What can hang from each mark
J638: J631
J514: J631
J631: J478 J514 J535 J638 J808
J488: J58
J478: J58 J631
J58: J478 J488

Every row comes from one small tree of marks. Brackets hold a mark, then the marks that hang from it, in the order of their numbers. Every link used is in the known rows. Which tree was each row made from?
Known rows
[J478 [J58 J488] [J631 J535]]: | -0.57 | -0.47 |  0.50 | -2.62 |  1.78 |  2.11 |  0.86 | -0.61 | -2.57 |  3.87 |  0.50 |  0.45 |  0.73 |  1.15 |  0.86 |  0.94 | -0.39 |
[J638 [J631 [J478 J58] J514 J808]]: |  0.20 |  4.85 |  1.98 |  0.17 | -0.97 |  0.30 | -0.49 | -3.96 |  0.56 |  1.96 | -0.71 |  0.28 |  1.09 | -7.23 |  2.53 | -1.45 | -0.67 |
[J514 [J631 [J478 J58] J638 J808]]: |  0.07 |  5.80 |  3.02 | -3.82 | -1.93 |  2.18 | -0.04 | -2.38 | -2.31 |  4.34 | -1.35 | -0.70 | -0.09 | -5.25 |  3.45 | -1.87 | -0.10 |
[J58 [J478 J631] J488]: | -0.22 | -3.68 | -1.24 | -2.27 |  3.37 |  2.86 | -0.38 |  0.64 | -1.35 | -0.88 | -2.19 |  1.69 |  0.62 |  1.06 |  1.28 |  1.42 |  0.06 |
[J638 [J631 [J478 J58] J514 J535 J808]]: | -0.37 |  5.18 |  4.59 | -0.17 | -0.46 | -0.10 | -0.04 | -4.21 |  1.35 |  4.20 | -0.46 | -0.05 |  0.08 | -7.00 |  2.39 | -0.40 | -0.93 |
[J58 J478]: | -0.57 | -0.94 |  0.07 | -1.32 |  1.80 |  0.89 | -0.42 |  0.57 | -0.28 | -1.73 | -2.04 |  0.54 | -0.57 |  0.25 |  0.58 |  1.31 | -0.16 |
[J514 [J631 [J478 J58] J535 J638]]: | -0.75 |  5.45 |  5.35 | -4.52 | -1.42 |  0.69 |  1.37 | -1.66 | -3.93 |  5.60 | -0.53 | -1.21 | -0.65 | -4.46 |  2.46 | -1.52 | -0.92 |
[J478 J631]: | -0.02 | -1.89 | -1.13 |  1.15 |  0.93 | -0.24 |  0.76 |  0.50 | -0.36 | -0.62 |  0.85 |  1.36 |  0.89 |  1.72 |  0.96 |  0.26 |  0.63 |
[J478 J58]: | -0.24 |  1.97 | -0.88 | -1.32 | -0.08 |  0.72 |  0.30 | -0.56 | -2.23 |  0.80 | -0.10 | -0.39 |  0.44 |  0.03 |  0.25 | -0.45 | -0.40 |
[J478 J58 [J631 J514 J535 J638 J808]]: | -1.14 |  4.30 |  4.51 | -0.89 |  0.87 |  2.26 |  1.11 | -1.96 |  2.38 |  4.60 |  1.64 |  0.44 |  0.90 | -2.48 |  3.19 |  1.68 |  0.39 |
[J514 [J631 J478 J638]]: |  0.13 |  3.17 |  3.68 | -2.80 | -1.79 |  0.52 |  0.68 | -0.89 | -2.49 |  2.56 | -0.98 | -0.56 | -0.02 | -4.36 |  2.31 | -2.50 | -0.12 |
[J514 [J631 [J478 J58] J535 J638 J808]]: | -0.53 |  6.19 |  5.82 | -3.89 | -1.41 |  1.61 |  0.47 | -2.51 | -1.39 |  6.41 | -0.82 | -1.13 | -1.13 | -4.98 |  3.29 | -0.65 | -0.33 |
[J478 [J631 J514 J535 J808]]: | -0.30 |  0.59 |  3.74 |  2.24 |  1.62 |  0.01 |  0.47 | -0.96 |  5.58 |  3.51 |  1.51 |  0.89 |  0.35 | -0.90 |  1.82 |  2.29 |  0.96 |
[J478 [J58 J488] [J631 J638 J808]]: | -0.46 |  1.64 | -0.38 | -3.70 |  0.81 |  4.87 | -0.13 | -1.60 | -1.84 |  2.96 | -0.41 |  0.66 |  1.39 | -1.33 |  2.76 |  0.69 |  0.33 |
[J488 [J58 [J478 [J631 J535 J638]]]]: | -1.41 | -0.13 |  2.53 | -3.60 |  3.82 |  2.51 |  1.43 |  0.78 |  2.45 | -0.97 | -0.53 |  1.32 | -0.77 |  0.74 |  2.24 |  2.60 | -0.72 |
[J514 J631]: |  1.02 |  1.71 |  2.63 | -1.27 | -0.41 | -0.45 |  0.28 | -0.23 |  0.72 |  1.56 | -0.47 |  0.03 |  0.35 | -1.36 |  0.99 | -0.74 |  0.96 |
[J478 [J58 J488] [J631 J514 J535 J638]]: | -1.16 |  2.56 |  3.74 | -3.48 |  1.59 |  3.41 |  1.19 | -1.30 | -1.14 |  5.34 |  1.05 | -0.09 |  1.74 | -2.72 |  2.17 |  0.71 | -0.68 |
[J478 [J58 J488] [J631 J535 J638]]: | -1.39 |  1.13 |  1.99 | -4.49 |  1.45 |  3.56 |  1.34 | -1.04 | -3.56 |  4.19 |  0.51 |  0.13 |  0.78 | -0.48 |  1.81 |  1.00 | -0.55 |

Which tree is each row?
| -1.31 |  0.37 |  2.95 | -3.21 |  3.77 |  3.31 |  0.58 | -0.20 |  5.11 | -0.08 | -0.93 |  1.26 | -1.21 |  0.24 |  3.01 |  3.50 |  0.01 |  [J488 [J58 [J478 [J631 J535 J638 J808]]]]
| -0.51 | -1.41 |  3.64 | -1.27 |  4.00 |  3.08 | -0.74 | -0.85 |  4.60 |  3.41 | -1.62 |  1.28 |  0.10 | -1.51 |  2.20 |  3.58 |  0.31 |  [J58 [J478 [J631 J514 J535 J808]] J488]
|  0.20 | -0.08 |  0.94 | -0.33 |  3.92 |  2.33 | -0.40 |  0.19 |  7.81 | -1.64 | -1.00 |  1.79 |  0.64 | -0.40 |  2.46 |  2.21 |  0.12 |  [J488 [J58 [J478 [J631 J514 J808]]]]
| -1.39 |  5.82 |  5.07 | -1.81 | -0.69 |  1.86 |  0.27 | -2.68 |  0.42 |  6.02 | -0.08 | -1.02 | -0.55 | -5.67 |  2.65 | -0.05 | -1.29 |  [J631 [J478 J58] J514 J535 J638 J808]
| -0.52 |  3.18 |  3.44 | -2.13 |  0.29 |  2.49 | -1.09 | -2.53 |  0.62 |  7.22 | -1.30 | -1.18 | -0.44 | -4.83 |  1.52 | -0.03 | -1.61 |  [J631 [J478 [J58 J488]] J514 J535 J808]
|  0.07 | -1.63 |  1.08 | -1.03 |  3.44 |  3.71 | -1.35 | -0.53 |  3.90 |  1.10 | -2.13 |  1.54 |  1.19 | -1.67 |  2.50 |  2.26 |  0.59 |  [J58 [J478 [J631 J514 J808]] J488]
|  0.25 |  4.15 |  6.67 | -2.98 | -0.69 |  1.60 |  0.30 | -1.67 |  3.27 |  5.02 |  0.02 | -0.39 | -1.06 | -3.61 |  2.61 |  1.35 |  1.34 |  [J514 [J631 J535 J638 J808]]
| -0.15 | -0.74 | -2.06 | -2.45 |  1.48 |  2.57 |  0.41 | -0.48 | -3.51 |  1.71 | -0.11 |  0.71 |  1.53 |  1.02 |  1.04 |  0.00 | -0.17 |  [J478 [J58 J488] J631]
| -1.16 |  4.95 |  2.14 | -1.93 | -1.03 |  1.59 |  0.63 | -1.60 | -3.18 |  2.86 | -0.29 | -0.94 |  0.96 | -5.23 |  1.93 | -2.34 | -1.75 |  [J631 [J478 J58] J514 J638]
| -0.80 | -0.46 |  3.86 |  0.90 |  3.41 |  0.94 | -0.08 | -0.60 |  5.44 |  1.81 | -0.52 |  1.39 | -0.11 | -0.95 |  2.47 |  3.50 |  0.78 |  [J58 [J478 [J631 J514 J535 J808]]]
| -0.23 | -2.16 | -1.46 | -1.58 |  3.66 |  1.50 |  0.41 |  1.46 |  2.64 | -3.39 | -1.21 |  1.81 |  0.15 |  2.42 |  1.34 |  1.51 | -0.25 |  [J488 [J58 [J478 J631]]]
| -1.54 |  2.16 |  1.98 | -2.19 |  0.88 |  1.41 |  1.97 | -0.73 | -2.78 |  2.65 |  1.55 |  0.35 |  0.39 |  0.21 |  1.92 |  0.98 |  0.01 |  [J478 J58 [J631 J535 J638]]
|  0.19 |  1.60 |  0.96 |  0.62 | -0.73 | -0.38 | -0.91 | -3.08 |  0.62 |  0.07 | -1.21 |  0.77 | -0.33 | -5.08 |  1.99 | -0.92 | -0.06 |  [J638 [J631 J478 J808]]
|  0.16 |  2.19 |  2.74 |  0.95 | -0.62 | -1.29 |  0.17 | -2.56 |  0.25 |  0.26 | -0.63 |  0.49 |  1.10 | -6.65 |  1.41 | -2.19 | -0.78 |  [J638 [J631 J478 J514]]
| -0.29 | -2.04 | -0.67 |  0.20 |  2.76 |  1.54 | -0.53 | -0.14 |  2.20 | -1.36 | -1.54 |  1.88 | -0.25 |  1.23 |  2.44 |  2.34 |  0.93 |  [J58 [J478 [J631 J808]]]
|  0.30 |  3.79 |  4.11 | -2.59 | -1.84 |  1.48 | -0.29 | -1.73 |  0.00 |  3.42 | -1.22 | -0.29 | -0.52 | -5.28 |  3.11 | -1.47 |  0.34 |  [J514 [J631 J478 J638 J808]]
| -1.37 |  0.16 |  2.73 | -0.99 |  1.01 |  0.76 |  1.78 | -0.14 | -0.30 |  1.96 |  1.43 |  0.80 |  0.02 |  0.15 |  1.67 |  1.42 |  0.45 |  [J478 [J631 J535 J638]]
| -0.32 |  1.00 | -1.18 | -3.11 | -0.27 |  2.23 | -0.60 | -1.23 | -5.25 |  2.92 | -1.80 | -0.66 |  0.13 | -2.19 |  0.50 | -2.04 | -2.00 |  [J631 [J478 [J58 J488]]]
| -0.89 |  5.58 |  2.41 | -1.47 | -1.19 |  2.61 | -0.37 | -2.61 | -0.71 |  3.84 | -0.53 | -0.87 |  0.60 | -6.08 |  2.94 | -1.39 | -1.15 |  [J631 [J478 J58] J514 J638 J808]
| -0.32 |  2.35 |  4.83 |  0.99 |  0.51 |  0.21 | -0.41 | -1.39 |  5.90 |  4.20 |  0.48 | -0.29 | -0.57 | -2.68 |  0.94 |  1.94 |  0.28 |  [J631 J514 J535 J808]
| -0.40 |  3.72 |  3.82 | -0.59 | -0.37 |  2.37 | -0.43 | -1.65 |  4.17 |  2.22 |  0.11 | -0.29 |  0.72 | -4.60 |  2.06 |  0.57 |  0.41 |  [J631 J514 J638 J808]
